What can hang from each mark:
q_493: q_20 q_432 q_675
q_350: q_20 q_432
q_147: q_20 q_675
q_459: q_675
q_20: q_147 q_421 q_493
q_675: q_147
q_432: q_350 q_459 q_493

Every row comes from one small tree of marks. The marks that hang from a mark follow it in brackets, in the order of their numbers. Every link used is in the known rows. Which tree was each row made from?
Known rows:
q_675(q_147(q_20(q_421 q_493(q_432(q_459))))): [-21.5 -41.4 -64.5  -9.1  -9.1   5.8   5.2   7.0  36.0 -25.4  -0.7 -31.0
  22.2  -0.2  -8.6  -0.7  13.4  18.6  -8.1  31.4  15.1]
q_459(q_675(q_147(q_20))): [ -7.5  -9.2 -13.4   5.2  -6.3  47.1  27.6  10.0  13.1  -2.9 -19.0  -7.1
 -42.1   0.4  23.2  -8.7  35.4  18.6  27.3  -1.7  28.0]
q_459(q_675): [  3.6 -15.5  35.1   8.4  -1.6  18.5  -2.2  11.8  -5.9   6.7 -19.4  10.2
 -36.1  30.8  23.8   1.7  34.0   7.4 -13.4  -6.3  15.1]
q_20(q_147 q_421): [ 26.7   3.6 -16.7 -25.4 -17.9  13.2   5.1 -13.9  19.5  -8.1  11.6   0.3
  18.9  11.6  15.1  -5.3   2.6   4.4   5.2 -19.8  14.4]
q_20(q_147 q_421 q_493(q_432(q_459) q_675)): [ 31.7 -38.3 -42.7 -23.9  12.2 -26.7   3.2 -16.1  -3.9 -23.2  10.8   0.3
  23.3  -9.6  17.0  17.8  32.4  -7.6 -59.6  13.8   9.4]
q_20(q_493): [ -1.3 -19.6  -1.4   2.3 -11.2  12.3 -22.3   9.8  12.9   4.2 -13.2  36.0
 -14.9  42.1  -9.1  -5.6  17.7  -5.8  -7.2 -19.9  17.2]
q_493(q_432(q_459)): [-11.4 -16.3  16.2   8.4   2.1  11.5  -5.5  11.9 -20.6 -20.7   9.0  -5.6
  13.5  27.4  14.3  25.1   5.8  -5.0 -29.8  34.5  -6.9]
q_459(q_675(q_147(q_20(q_421)))): [ -5.6 -14.6 -24.2 -10.8  -8.6  32.0  29.1   8.8  35.6  -6.5 -12.5 -26.7
 -21.6  -3.8  14.0 -14.7  30.1  41.8  23.9   0.8  25.6]
q_459(q_675(q_147(q_20(q_421 q_493(q_432))))): [ -7.3 -31.5 -47.7  -6.6   9.3  15.5  -0.6  12.3  40.2  -8.8 -11.4 -19.1
 -14.4  -8.1  12.7 -17.5  47.1  39.3 -15.9   0.8  17.4]
q_459(q_675(q_147)): [-11.9  -8.5  13.1   2.2   0.1  28.2  19.9  -2.2   9.8  19.7  -8.1   5.9
 -42.7   8.2  18.3   1.0  31.6  27.7 -10.2  -1.2  22.2]
q_493(q_20): [-17.7   5.9  -8.1  21.8 -14.1  20.8 -24.1   5.6 -12.1  10.6  14.6  21.6
   6.3  38.3  -1.7  -1.8  14.4 -21.0  10.8 -25.2  27.0]
q_20(q_147 q_421 q_493(q_432)): [ 28.4 -11.0 -38.6 -20.7   4.5   2.0 -22.4 -13.0  22.9  -7.1   6.0   9.9
  25.0   4.1   7.4  -1.3  20.5  11.1 -36.9 -23.6  10.7]
q_432(q_459 q_493): [-22.2 -46.5  19.6  16.0 -26.2  27.4   8.8  12.4 -29.2  -1.3 -12.0 -18.3
  13.4  33.1  -3.7  40.6  10.9 -14.5 -11.4  36.8   0.7]
q_432(q_350(q_20(q_147 q_493)) q_459): [  8.9 -56.1 -13.8  40.1 -26.8  -9.1 -32.1  29.2 -16.1 -18.3 -20.0  27.2
 -19.0   2.0  15.6 -22.2  11.9 -34.6 -18.7   7.5  46.0]
q_675(q_147): [-20.8   7.2   0.9  -4.7  -6.3  34.4  11.3   0.1  14.1  14.8   2.8  18.5
 -16.1  17.6   0.5  -2.6  -1.1  18.1   7.1  -0.3  15.7]
q_493(q_432(q_350 q_459) q_675(q_147)): [-33.1 -20.2  12.0  21.7  30.9  12.8  21.5  23.7 -39.9 -19.9   8.8   8.0
 -31.2  -9.9  12.7   7.4  14.1  16.0 -58.0  72.0   4.1]
q_20(q_147 q_493(q_432(q_459))): [ 22.2 -32.5 -29.5   0.0  -1.1  -4.1 -13.6  -9.4   0.0 -12.5   0.1   3.6
  15.2   7.1  21.2  19.3  19.4 -21.7 -40.0   2.7  15.4]
q_432(q_350 q_459 q_493(q_675)): [-26.8 -55.2  34.6  35.2  -3.3  18.7  14.3  34.4 -64.2 -16.8 -16.5   0.9
 -16.7  21.0  -2.3  25.4  28.8  -9.7 -41.2  70.2   4.4]
q_20(q_147 q_421 q_493): [ 30.4 -16.9 -36.3 -22.5 -18.1   0.2  -9.9 -14.5  33.8   0.3  -1.4  16.2
  15.1  11.7  -2.9  -9.6  12.6   3.9  -8.3 -32.9  30.5]
q_675(q_147(q_20(q_493))): [-13.0 -14.0 -48.2   0.3 -14.1  38.7   5.7  12.5  33.5  -0.8 -15.2  21.4
 -20.8  14.8  -8.4 -21.5  14.6   2.9  29.2  -9.9  32.6]
q_675(q_147(q_20(q_421 q_493))): [-10.7 -20.3 -57.2 -14.2 -20.2  23.3   6.8   6.0  52.8  -4.7  -6.0  -0.9
   2.2   9.4 -21.9 -24.0  10.2  23.7  26.8 -11.0  33.0]
q_147(q_675): [  2.7  17.3  50.5  -5.1 -16.4  16.2  -3.4  20.0 -15.5 -18.0   1.7  -2.5
 -14.5  51.0  13.2   2.0   3.7  -0.8   9.4 -19.1   5.4]
q_350(q_20(q_147) q_432): [ 26.4  -9.3  -4.3   5.4   7.8  29.6  -8.1   6.9 -32.5  -6.9 -15.4  32.5
 -10.7  13.6  21.3 -15.1 -17.0 -30.8  -2.0 -22.5  11.6]
q_493(q_432(q_350 q_459(q_675))): [-17.6 -45.8  45.4  39.0  12.0   3.9 -10.0  34.9 -37.2 -20.9 -15.4 -18.0
 -31.6  16.7  31.1  12.5  35.2  10.6 -61.3  56.0   7.0]

Which tree is each row?
[-13.5 -74.7  34.6  13.6  -0.9  28.4  19.1  13.7 -49.8   5.7 -45.3 -31.8
  -9.9  36.6   7.7  39.4  19.4  -9.6 -52.8  44.7  -2.4]
q_350(q_432(q_459(q_675) q_493))
[-12.1   6.2 -20.8   3.7  23.9  -3.3 -14.3   4.8 -24.9  -5.9  32.0  12.5
  18.8   6.5   6.7   2.7  27.5  -0.1 -33.8  -4.2  -2.2]
q_493(q_20(q_421) q_432 q_675)
[-11.6   5.3 -35.5 -14.3 -18.1  37.5  25.9  10.1  35.5 -16.8   5.9 -15.4
   4.2  10.4  -6.0 -20.3  -0.9  26.4  43.1  -0.5  19.8]
q_675(q_147(q_20(q_421)))
[-21.5 -45.1 -38.8 -10.7 -15.0  30.1  48.8  11.8  -8.5 -17.8  -0.7 -39.2
  15.5  -7.9  -4.8  18.6  19.9   9.2  12.9  49.4   6.3]
q_432(q_459 q_493(q_675(q_147(q_20(q_421)))))
[ 36.2 -15.7 -37.6 -26.4  27.3  -9.3  -5.6 -12.7   2.0 -12.8   7.4  25.0
   8.5  -9.9  20.2  -2.3  35.6   5.6 -49.7 -17.1   6.4]
q_20(q_147 q_421 q_493(q_432 q_675))
[  6.3   1.0 -10.2  -2.5 -35.9  18.4 -10.3  -0.9 -22.1  -0.2  14.7 -35.5
  42.9  18.4   9.0  11.0  14.8 -11.4   1.9 -39.4  19.7]
q_432(q_493(q_20(q_147(q_675) q_421)))
[ 36.4 -12.3 -23.4 -13.3  10.6   6.8   1.8 -13.1  -6.3  -2.1  -4.6  49.4
 -23.4   3.3  18.4  -1.5  34.0 -23.7 -21.2 -24.4  27.6]
q_20(q_147 q_493(q_675))
[-14.5 -11.9 -59.8 -14.4   3.5  25.3  -3.0  11.8  40.5 -16.9   0.3  -4.2
   9.1   0.9  -6.6 -18.2  16.2  32.0   2.6  -0.9  14.2]
q_675(q_147(q_20(q_421 q_493(q_432))))
[-29.2 -43.6  18.4  62.5   4.5  -1.8 -25.8  31.6 -43.4  -7.5   0.4 -15.5
 -12.9  15.2  24.1   9.2  42.3  -5.6 -59.9  39.2  23.5]
q_493(q_20 q_432(q_350 q_459(q_675)))
[-19.7 -59.7 -23.1  -5.0  -2.6 -16.8   3.7  -3.2  30.7   5.4 -11.3 -30.9
   1.0  -0.7   1.9  11.2  37.9  35.2 -66.2  23.4  16.2]
q_20(q_421 q_493(q_432(q_459(q_675(q_147)))))
[-21.0 -35.0  20.4  18.3  -0.8  49.0 -13.5  33.5 -54.5  -1.0 -33.4  20.1
  -0.7  34.1  -2.2   9.9  -8.9 -20.2 -10.1   5.6 -12.2]
q_350(q_20 q_432(q_493))
[  9.1 -29.9  -3.7  10.2   3.6  49.0  -7.5  16.4 -50.8   0.8 -29.5  18.7
   7.9  10.2  16.3   6.9  -6.4 -30.9  -8.5  -9.6   0.6]
q_350(q_20(q_147) q_432(q_493))
[ 30.7   4.1  25.5  -4.7  -1.6  18.5  -7.6  19.0 -44.6 -27.4 -16.4  12.0
 -11.6  27.8  32.6 -12.7 -20.7 -31.4  -1.4 -32.9  10.4]
q_350(q_20(q_147(q_675)) q_432)
[  7.5  -5.0 -16.1 -15.8  -5.5   8.2 -21.3  28.6  17.7 -46.4  -4.5 -23.2
  14.7  37.9   7.1 -14.0  20.4   9.7   1.6 -13.1   1.5]
q_147(q_20(q_421 q_493(q_432)) q_675)
[  6.6   9.9  12.7 -18.7 -25.6  20.3   5.7  27.8   9.3 -47.3   1.0 -32.9
   4.5  41.0   7.6 -15.1   1.2   6.3  41.6 -12.0   7.9]
q_147(q_20(q_421) q_675)
[ -0.6 -40.1  -7.2   1.2  21.3 -15.6  -8.2   8.6 -23.1 -18.5  -0.6  21.2
  -7.4  19.3  12.7  23.1  36.2 -17.4 -59.7  30.9  -0.1]
q_20(q_493(q_432(q_459) q_675))
[-17.1 -28.5 -29.0 -19.7  16.2  57.5  51.8  10.1 -21.7 -12.1 -20.8 -12.4
   1.4  -0.6 -16.8   5.6   5.9  20.0  -7.9  33.8  -6.5]
q_350(q_432(q_493(q_675(q_147(q_20(q_421))))))
[ 24.2   6.4 -38.4  -5.1  -1.2  -1.7   2.2 -22.1 -11.4  -2.8  29.7  17.7
  19.2  -7.0  13.0  -8.5  26.5 -18.1  -3.9 -36.2  29.8]
q_493(q_20(q_147 q_421) q_675)
[ 15.3 -34.1 -35.7  12.1  -3.2 -17.8  -9.8 -14.8  -6.4  -4.5  18.3 -42.3
  29.9 -12.5  38.4  16.4  42.7  -8.0 -47.3  -2.6  26.2]
q_493(q_20(q_147 q_421) q_432(q_459(q_675)))
[ -9.0 -11.7 -18.4  -8.5  12.0  12.5  15.1  -3.2   8.9  13.8  -5.8  48.4
 -36.0   6.9  -4.0  -4.7  28.7   7.5 -21.1  -7.5  23.8]
q_20(q_493(q_675(q_147)))
[ 11.8  21.3 -32.0  18.9  13.5  22.5 -26.3 -11.2 -21.4   2.8  24.5  15.3
  21.4   3.8  31.3   3.9  19.6 -27.0 -12.9 -28.8  20.3]
q_493(q_20(q_147) q_432)
[  3.5 -17.4 -22.8  14.3  -2.9  51.2  -5.4  -5.1 -47.4  17.3 -14.0   5.9
  26.3  19.0   1.4  17.4   0.6 -36.9 -20.2 -17.3  17.2]
q_350(q_432(q_493(q_20(q_147))))
[ 34.7  16.2  16.2 -30.3 -22.4   2.7   6.3  -5.3   7.7 -22.9  12.6 -20.4
  13.3  25.5  22.1  -3.7  -2.7   7.2   5.3 -32.9  15.0]
q_20(q_147(q_675) q_421)
[ -1.3  -4.6 -28.9  22.7 -21.6  43.1 -13.8  -8.4 -28.6  22.2   9.0   4.3
  24.7   6.7  11.9  16.3  25.7 -34.0   7.5 -29.9  26.6]
q_432(q_493(q_20(q_147)))
[ -8.6   0.7  18.1  38.5 -24.1  34.2 -21.6  24.0 -52.7  -6.0   2.1 -15.5
   2.4  23.2  13.5   0.2  21.9 -22.6 -11.0 -12.6  30.0]
q_432(q_350 q_493(q_20(q_147(q_675))))
[  8.2 -11.2 -36.2   1.0  -8.9  15.9   4.7 -15.5 -29.3   7.2  18.5   1.3
  30.3  -6.1   8.9  15.5  36.8 -15.6 -11.4 -19.6  18.6]
q_432(q_493(q_20(q_147 q_421) q_675))
[-35.5 -30.7  -7.7  41.7  -6.7 -10.3 -28.1  28.3 -24.2 -18.9  21.6 -21.8
  32.0  20.7 -10.8  -1.1   9.7   5.9 -42.4  40.8  15.8]
q_493(q_20(q_421) q_432(q_350 q_459))
[-37.4 -22.2   3.8  57.6   0.9   6.1 -31.1  31.3 -42.7 -15.3  14.7  -5.0
   9.1  26.9   0.6   5.8  15.3 -16.3 -38.8  38.7  17.3]
q_493(q_20 q_432(q_350 q_459))
[ -1.4   7.3 -27.3  23.9   5.8  14.8 -33.3  10.2 -17.1 -13.1  25.6  -1.7
  26.4  -3.2  11.7 -15.7  14.7   5.4 -32.8  -6.3  24.8]
q_493(q_20(q_147 q_421) q_432(q_350))
[ -6.1   0.6 -36.4 -23.0   3.2  28.2  40.1   5.4  15.0 -23.0   7.7   2.8
 -10.6  -4.9   4.0 -13.4  17.7  24.1  28.8   9.1  15.4]
q_493(q_675(q_147(q_20(q_421))))
[-23.0  14.6 -24.7  11.3   7.9  18.5  14.1  -4.0 -18.2  21.6  21.3  32.3
 -19.0   2.0   2.4  -6.0  26.5  -7.9  -2.8 -14.0  29.5]
q_493(q_20 q_675(q_147))
[-20.6 -63.1  26.0  40.2   0.7 -14.8 -26.7  54.3 -26.3 -34.2 -12.6 -21.5
 -13.5  -1.4  30.7 -11.3  29.3  18.7 -52.0  48.1   4.5]
q_493(q_432(q_350(q_20(q_421)) q_459(q_675)))
[ 34.5 -25.7  -6.9 -18.1 -10.0  -8.8 -19.1  13.7  -3.1 -22.9 -22.6   6.7
   8.6  25.0   9.8 -24.4 -11.7 -17.3 -20.9 -48.6  15.5]
q_350(q_20(q_147(q_675) q_421 q_493) q_432)
